Each row was made from one walk, in order. Every step used is in the known rows, and no mark comes twice. Write each row's walk.
Known rows:
kekov, sokur, sanel: [ 0.00 -0.05  0.01 -0.02  0.15 -0.03 -0.05  0.01  0.11 -0.04  0.06  0.09
  0.08  0.01 -0.12 -0.09  0.02 -0.09  0.06 -0.02  0.36 -0.06 -0.30  0.03]
dubi, nogu, zufefal: [-0.07  0.03 -0.21  0.04 -0.14  0.06 -0.05  0.03  0.01  0.09 -0.05  0.14
  0.15 -0.21  0.09  0.04  0.11  0.00  0.15 -0.07 -0.10 -0.33  0.08  0.07]
ruli, tafi: [-0.07 -0.05  0.03  0.05 -0.07 -0.02 -0.06  0.05  0.07  0.05 -0.12  0.07
 -0.25  0.05 -0.15  0.38  0.06 -0.12  0.03  0.15 -0.03 -0.07 -0.10  0.02]
zufefal, sanel, bezuz: [-0.06 -0.04 -0.03 -0.03 -0.01 -0.03 -0.05  0.05  0.15 -0.04  0.01  0.16
  0.04  0.10 -0.17  0.13  0.02 -0.10  0.05  0.06  0.24  0.02  0.01 -0.09]
bopuf, kekov, sokur, sanel, dubi, nogu, ruli: [ 0.05 -0.09 -0.13 -0.03  0.20 -0.05 -0.05  0.03 -0.02 -0.15  0.14  0.22
  0.11 -0.16 -0.07  0.40  0.08  0.01  0.09 -0.19  0.15  0.05 -0.10  0.06]
sanel, bezuz: [-0.05 -0.04  0.00  0.06 -0.04  0.00 -0.07  0.02 -0.01  0.03 -0.08  0.15
  0.02  0.11 -0.13  0.16  0.04 -0.09  0.03  0.00 -0.12 -0.08 -0.07 -0.08]
ruli, tafi, dubi, nogu: [-0.06 -0.12 -0.25  0.05 -0.07 -0.03 -0.07  0.06  0.03  0.00 -0.09  0.20
 -0.28 -0.14 -0.09  0.30  0.11  0.00  0.05  0.09 -0.13 -0.09  0.06  0.00]
dubi, nogu, zufefal, sanel: [-0.07  0.03 -0.22 -0.05 -0.11  0.03 -0.03  0.05  0.17  0.02  0.04  0.14
  0.18 -0.22  0.05  0.01  0.09 -0.02  0.16 -0.02  0.27 -0.23  0.15  0.05]
bezuz, tafi, sokur, sanel: [-0.06 -0.06  0.02 -0.09  0.03 -0.06 -0.11  0.12  0.14 -0.14 -0.01 -0.03
  0.06 -0.05 -0.09  0.10  0.03 -0.08  0.05  0.07  0.43 -0.06 -0.07  0.06]
bezuz, tafi, sokur, kekov: [-0.04 -0.06  0.04 -0.07  0.02 -0.04 -0.12  0.16  0.10 -0.07 -0.04 -0.05
  0.09 -0.01 -0.06  0.49  0.03 -0.06  0.06  0.06  0.16 -0.10 -0.12  0.13]
tafi, dubi, nogu, zufefal: [-0.07  0.02 -0.22  0.04 -0.13  0.05 -0.05  0.04  0.01  0.08 -0.04  0.08
  0.08 -0.20  0.10 -0.06  0.10  0.04  0.17 -0.03 -0.09 -0.35  0.07  0.08]
dubi, nogu, ruli, tafi, sokur, sanel: [-0.05 -0.16 -0.14 -0.08  0.03 -0.07 -0.06  0.08  0.05 -0.15  0.17  0.25
 -0.31 -0.22 -0.05  0.47  0.14 -0.10  0.14  0.06  0.28 -0.04  0.19  0.00]
tafi, sokur: [-0.01 -0.04  0.01  0.04 -0.07  0.00 -0.06  0.05  0.05  0.09  0.01  0.08
 -0.04  0.01 -0.12 -0.03  0.02 -0.07  0.05  0.05  0.00 -0.09 -0.02  0.01]
zufefal, tafi, dubi, nogu: [-0.07 -0.08 -0.29  0.06  0.02 -0.05 -0.15  0.02  0.05  0.04 -0.06  0.18
 -0.05 -0.14 -0.12  0.16  0.09  0.04  0.04 -0.17 -0.15  0.05  0.03 -0.05]
sokur, sanel, dubi, nogu: [-0.09 -0.09 -0.23 -0.09  0.09 -0.05 -0.08  0.04  0.03 -0.09 -0.02  0.24
  0.09 -0.18 -0.08  0.01  0.13  0.04  0.01 -0.10  0.19 -0.07  0.05  0.07]
kekov, sokur, sanel, bezuz: [ 0.01 -0.06 -0.01  0.00  0.13  0.00 -0.06  0.00  0.04 -0.10 -0.01  0.17
  0.07  0.08 -0.14  0.00  0.01 -0.14  0.05 -0.03  0.25 -0.06 -0.27 -0.05]
tafi, dubi, nogu, bezuz: [-0.07 -0.12 -0.21  0.04 -0.06 -0.04 -0.06  0.02  0.02  0.02 -0.04 -0.21
 -0.05  0.00 -0.14  0.07  0.10  0.04  0.04 -0.06 -0.09 -0.06  0.14 -0.04]
bezuz, tafi, dubi, nogu, zufefal: [-0.10 -0.01 -0.20  0.04 -0.14  0.05 -0.10  0.09  0.05 -0.01 -0.04 -0.03
  0.16 -0.22  0.11  0.12  0.09  0.03  0.17  0.02 -0.05 -0.33  0.06  0.10]
dubi, nogu: [-0.06 -0.07 -0.25  0.04 -0.03 -0.02 -0.07  0.04  0.03  0.06  0.00  0.25
  0.07 -0.17 -0.10  0.08  0.11  0.01  0.04 -0.08 -0.11 -0.07  0.07 -0.03]
bezuz, tafi, dubi, nogu, zufefal, sanel, sokur, kekov: [-0.09 -0.01 -0.20 -0.11 -0.19 -0.04 -0.10  0.16  0.17 -0.17  0.08 -0.02
  0.31 -0.26  0.11  0.44  0.08  0.01  0.19  0.04  0.43 -0.28 -0.27  0.22]
bopuf, kekov, sokur, sanel, dubi, nogu: [ 0.05 -0.04 -0.20 -0.03  0.15 -0.03 -0.07  0.02  0.01 -0.11 -0.13  0.24
  0.16 -0.18 -0.11  0.19  0.07  0.03 -0.02 -0.18  0.14  0.02 -0.18  0.08]
sokur, tafi, dubi, nogu: [-0.08 -0.10 -0.29  0.04  0.03 -0.06 -0.15  0.04  0.03 -0.01 -0.01  0.20
  0.09 -0.15 -0.11  0.26  0.11  0.02  0.07  0.01 -0.17 -0.07 -0.02 -0.01]
bezuz, tafi, dubi, nogu, ruli: [-0.10 -0.17 -0.18  0.04  0.01 -0.07 -0.11  0.12  0.04 -0.07  0.27  0.06
  0.02 -0.16 -0.03  0.39  0.12  0.03  0.17 -0.02 -0.05 -0.04  0.13 -0.01]
kekov, sokur, tafi: [-0.01 -0.04 -0.02  0.11  0.08  0.00 -0.13 -0.01  0.08  0.03  0.04  0.07
  0.15  0.06 -0.17  0.24  0.03 -0.10  0.06  0.04 -0.10 -0.04 -0.33 -0.01]
bopuf, kekov: [-0.02  0.02  0.04  0.03 -0.03 -0.06 -0.05  0.04  0.03  0.06 -0.19  0.08
  0.05  0.01 -0.13  0.34  0.02 -0.05  0.02 -0.03 -0.04  0.00 -0.17  0.00]
ruli, tafi, dubi: [-0.07 -0.07  0.01  0.05 -0.06 -0.03 -0.05  0.06  0.06  0.04 -0.10  0.03
 -0.32  0.06 -0.12  0.28  0.04 -0.07  0.05  0.18 -0.02 -0.09 -0.09  0.03]

Which walk is each row?
[-0.02  0.04 -0.17 -0.05 -0.03  0.05 -0.15  0.04  0.00 -0.03 -0.17  0.06
  0.10 -0.20  0.08  0.45  0.09  0.02  0.09 -0.20 -0.11 -0.23  0.06  0.20] -> sanel, dubi, nogu, zufefal, tafi, sokur, kekov
[-0.01  0.04 -0.20  0.06 -0.13  0.08 -0.14  0.00  0.01  0.04 -0.13  0.07
  0.04 -0.19  0.04  0.12  0.07  0.02  0.09 -0.16 -0.23 -0.19  0.14  0.10] -> sanel, dubi, nogu, zufefal, tafi, sokur
[-0.07  0.03 -0.20 -0.11 -0.19 -0.03 -0.06  0.09  0.13 -0.07  0.09  0.14
  0.29 -0.25  0.10  0.36  0.10 -0.04  0.17 -0.05  0.37 -0.28 -0.25  0.18] -> dubi, nogu, zufefal, sanel, sokur, kekov
[-0.04 -0.14 -0.15  0.05 -0.11  0.02 -0.12  0.07  0.04 -0.09 -0.06 -0.31
  0.03 -0.02 -0.14  0.24  0.10  0.04 -0.03 -0.04 -0.14  0.00  0.24  0.03] -> sanel, dubi, nogu, bezuz, tafi, sokur
[ 0.05 -0.01 -0.01  0.10  0.09 -0.04 -0.12  0.02  0.03  0.00 -0.12  0.03
  0.11  0.06 -0.16  0.42 -0.01 -0.05  0.05  0.04 -0.12  0.01 -0.42  0.01] -> bopuf, kekov, sokur, tafi, dubi
[-0.01 -0.16 -0.14  0.04 -0.07 -0.02 -0.06  0.07  0.00 -0.02  0.17  0.23
 -0.33 -0.18 -0.06  0.52  0.13 -0.07  0.13  0.07 -0.11 -0.04  0.23 -0.03] -> dubi, nogu, ruli, tafi, sokur
[-0.06  0.01 -0.24 -0.04 -0.13  0.05 -0.04  0.04  0.10 -0.04 -0.04  0.21
  0.17 -0.15  0.04  0.09  0.08 -0.06  0.15 -0.03  0.15 -0.23  0.18 -0.02] -> dubi, nogu, zufefal, sanel, bezuz
[-0.07  0.08  0.07 -0.11 -0.18 -0.04 -0.04  0.09  0.16 -0.04  0.08 -0.03
  0.26 -0.04  0.07  0.35  0.03 -0.10  0.17  0.05  0.47 -0.29 -0.40  0.21] -> nogu, zufefal, sanel, sokur, kekov
[-0.06 -0.09  0.11 -0.08  0.03 -0.03 -0.10  0.08  0.11 -0.18 -0.07 -0.47
  0.01  0.14 -0.16  0.18  0.04 -0.05 -0.02  0.06  0.35 -0.02  0.03  0.09] -> nogu, bezuz, tafi, sokur, sanel, dubi
[-0.08 -0.13 -0.24  0.00 -0.16 -0.12 -0.13  0.04  0.15 -0.14  0.11 -0.19
  0.12 -0.02 -0.21  0.32  0.11 -0.02  0.05  0.06  0.21  0.06 -0.18 -0.04] -> zufefal, sanel, sokur, tafi, dubi, nogu, bezuz
[-0.03 -0.14 -0.14 -0.07 -0.04 -0.02 -0.07  0.03  0.03 -0.18 -0.17 -0.17
 -0.30 -0.04 -0.16  0.32  0.13 -0.04 -0.04  0.05  0.19 -0.02  0.20  0.06] -> ruli, tafi, sokur, sanel, dubi, nogu, bezuz
[-0.08 -0.04  0.00 -0.07  0.06 -0.06 -0.06  0.04  0.02 -0.10 -0.08  0.17
  0.04  0.06 -0.12  0.10  0.05 -0.11  0.04 -0.01  0.27 -0.08 -0.11 -0.04] -> sokur, sanel, bezuz
[-0.08 -0.15 -0.21  0.09 -0.12 -0.10 -0.15  0.05 -0.04 -0.06  0.34  0.19
  0.10 -0.16 -0.07  0.50  0.14 -0.01  0.16  0.01 -0.17 -0.05 -0.25 -0.01] -> sanel, sokur, tafi, dubi, nogu, ruli
[-0.07  0.01 -0.24  0.09 -0.27  0.01 -0.15  0.02 -0.03  0.00  0.02  0.09
  0.24 -0.23  0.06  0.23  0.11 -0.01  0.16  0.03 -0.17 -0.34 -0.33  0.10] -> sanel, sokur, tafi, dubi, nogu, zufefal
[-0.02 -0.07  0.01  0.06 -0.10  0.01 -0.12  0.09  0.03 -0.06 -0.07  0.03
  0.03  0.05 -0.12  0.24  0.01 -0.10  0.03  0.08 -0.07 -0.05  0.00 -0.06] -> sanel, bezuz, tafi, sokur
[-0.07 -0.12 -0.23  0.09 -0.19 -0.08 -0.15  0.01  0.00 -0.07  0.02 -0.20
  0.09 -0.02 -0.18  0.36  0.13  0.00  0.02  0.00 -0.17 -0.03 -0.27 -0.02] -> sanel, sokur, tafi, dubi, nogu, bezuz
[ 0.04 -0.07 -0.14 -0.03  0.11 -0.03 -0.05 -0.01  0.01 -0.15 -0.18 -0.16
  0.11 -0.02 -0.18  0.26  0.08  0.01 -0.05 -0.19  0.15  0.07 -0.11  0.05] -> bopuf, kekov, sokur, sanel, dubi, nogu, bezuz
[-0.03 -0.05  0.04 -0.08  0.06 -0.03 -0.06  0.05  0.05 -0.06 -0.01  0.06
 -0.01  0.00 -0.10 -0.09  0.04 -0.03  0.00  0.02  0.31 -0.09 -0.03  0.10] -> tafi, sokur, sanel, dubi
[-0.08 -0.15 -0.18  0.04  0.02 -0.06 -0.06  0.06  0.00  0.01  0.29  0.19
 -0.05 -0.14 -0.03  0.21  0.13  0.04  0.17 -0.06 -0.10 -0.07  0.14 -0.03] -> tafi, dubi, nogu, ruli
[-0.04  0.00 -0.16 -0.08 -0.10  0.06 -0.05  0.04  0.01 -0.11 -0.17  0.12
 -0.17 -0.24  0.09  0.19  0.12 -0.04  0.08  0.08  0.19 -0.32  0.13  0.18] -> ruli, tafi, sokur, sanel, dubi, nogu, zufefal
[ 0.04  0.08 -0.16 -0.03  0.04  0.05 -0.04  0.00 -0.01 -0.09 -0.18  0.12
  0.25 -0.23  0.06  0.14  0.06  0.01  0.09 -0.17  0.15 -0.23 -0.19  0.17] -> bopuf, kekov, sokur, sanel, dubi, nogu, zufefal
[-0.04 -0.13 -0.15 -0.08  0.13 -0.08 -0.15  0.03  0.03 -0.14  0.19  0.19
 -0.08 -0.18 -0.08  0.32  0.11  0.00  0.08 -0.20  0.17  0.09  0.18  0.02] -> zufefal, tafi, sokur, sanel, dubi, nogu, ruli
[-0.10 -0.06  0.01 -0.06  0.06 -0.05 -0.12  0.09  0.08 -0.19 -0.08  0.05
  0.12  0.04 -0.11  0.28  0.05 -0.12  0.04  0.03  0.30 -0.05 -0.12 -0.03] -> sokur, sanel, bezuz, tafi
[ 0.05  0.01  0.01  0.10  0.09 -0.03 -0.12  0.00  0.04  0.01 -0.15  0.08
  0.18  0.05 -0.19  0.51  0.00 -0.09  0.03  0.00 -0.14  0.04 -0.41 -0.01] -> bopuf, kekov, sokur, tafi
[-0.03 -0.18 -0.12 -0.16  0.06 -0.07 -0.06  0.14  0.12 -0.19  0.22  0.20
 -0.24 -0.14 -0.05  0.81  0.13 -0.03  0.12  0.09  0.28  0.01  0.25  0.13] -> zufefal, sanel, dubi, nogu, ruli, tafi, sokur, kekov
[-0.06  0.03 -0.18  0.04 -0.13  0.09 -0.06  0.01 -0.02  0.06 -0.06  0.10
  0.16 -0.18  0.08  0.03  0.11  0.05  0.10 -0.08 -0.20 -0.33  0.10  0.14] -> sanel, dubi, nogu, zufefal
[-0.04 -0.13 -0.18  0.05 -0.11  0.00 -0.10  0.08  0.08 -0.08 -0.06 -0.28
  0.04 -0.05 -0.15  0.26  0.08 -0.02  0.02 -0.02 -0.05 -0.01  0.21 -0.03] -> dubi, nogu, bezuz, tafi, sokur
[ 0.03 -0.04  0.01 -0.01  0.13 -0.04 -0.10  0.08  0.04 -0.21 -0.19  0.00
  0.11  0.05 -0.12  0.36 -0.03 -0.08  0.03  0.00  0.26  0.02 -0.36  0.00] -> bopuf, kekov, sokur, sanel, bezuz, tafi, dubi
[-0.11 -0.18 -0.18 -0.07  0.10 -0.09 -0.11  0.11  0.02 -0.26  0.20  0.16
  0.04 -0.14 -0.02  0.42  0.12 -0.02  0.15 -0.04  0.23 -0.04  0.12 -0.06] -> sokur, sanel, bezuz, tafi, dubi, nogu, ruli
[ 0.00 -0.02 -0.29  0.03  0.00  0.06 -0.11  0.00  0.10 -0.12  0.03  0.17
  0.22 -0.11  0.00  0.17  0.04 -0.06  0.18  0.05  0.07 -0.21 -0.06 -0.02] -> kekov, sokur, tafi, dubi, nogu, zufefal, sanel, bezuz
[-0.09 -0.01 -0.23 -0.05 -0.14  0.02 -0.03  0.07  0.17 -0.04 -0.06  0.09
 -0.17 -0.19  0.06  0.21  0.09 -0.03  0.16  0.16  0.25 -0.24  0.15  0.07] -> ruli, tafi, dubi, nogu, zufefal, sanel
[-0.08 -0.06  0.01  0.07 -0.06  0.00 -0.12  0.08  0.05 -0.06 -0.08  0.03
  0.10  0.09 -0.12  0.33  0.04 -0.10  0.03  0.05 -0.09 -0.05 -0.07 -0.06] -> sanel, bezuz, tafi
[ 0.02 -0.09 -0.13 -0.03  0.11 -0.03 -0.11  0.05  0.06 -0.24 -0.19 -0.29
  0.19 -0.03 -0.17  0.45  0.07  0.01 -0.04 -0.15  0.19  0.10 -0.12  0.07] -> bopuf, kekov, sokur, sanel, dubi, nogu, bezuz, tafi
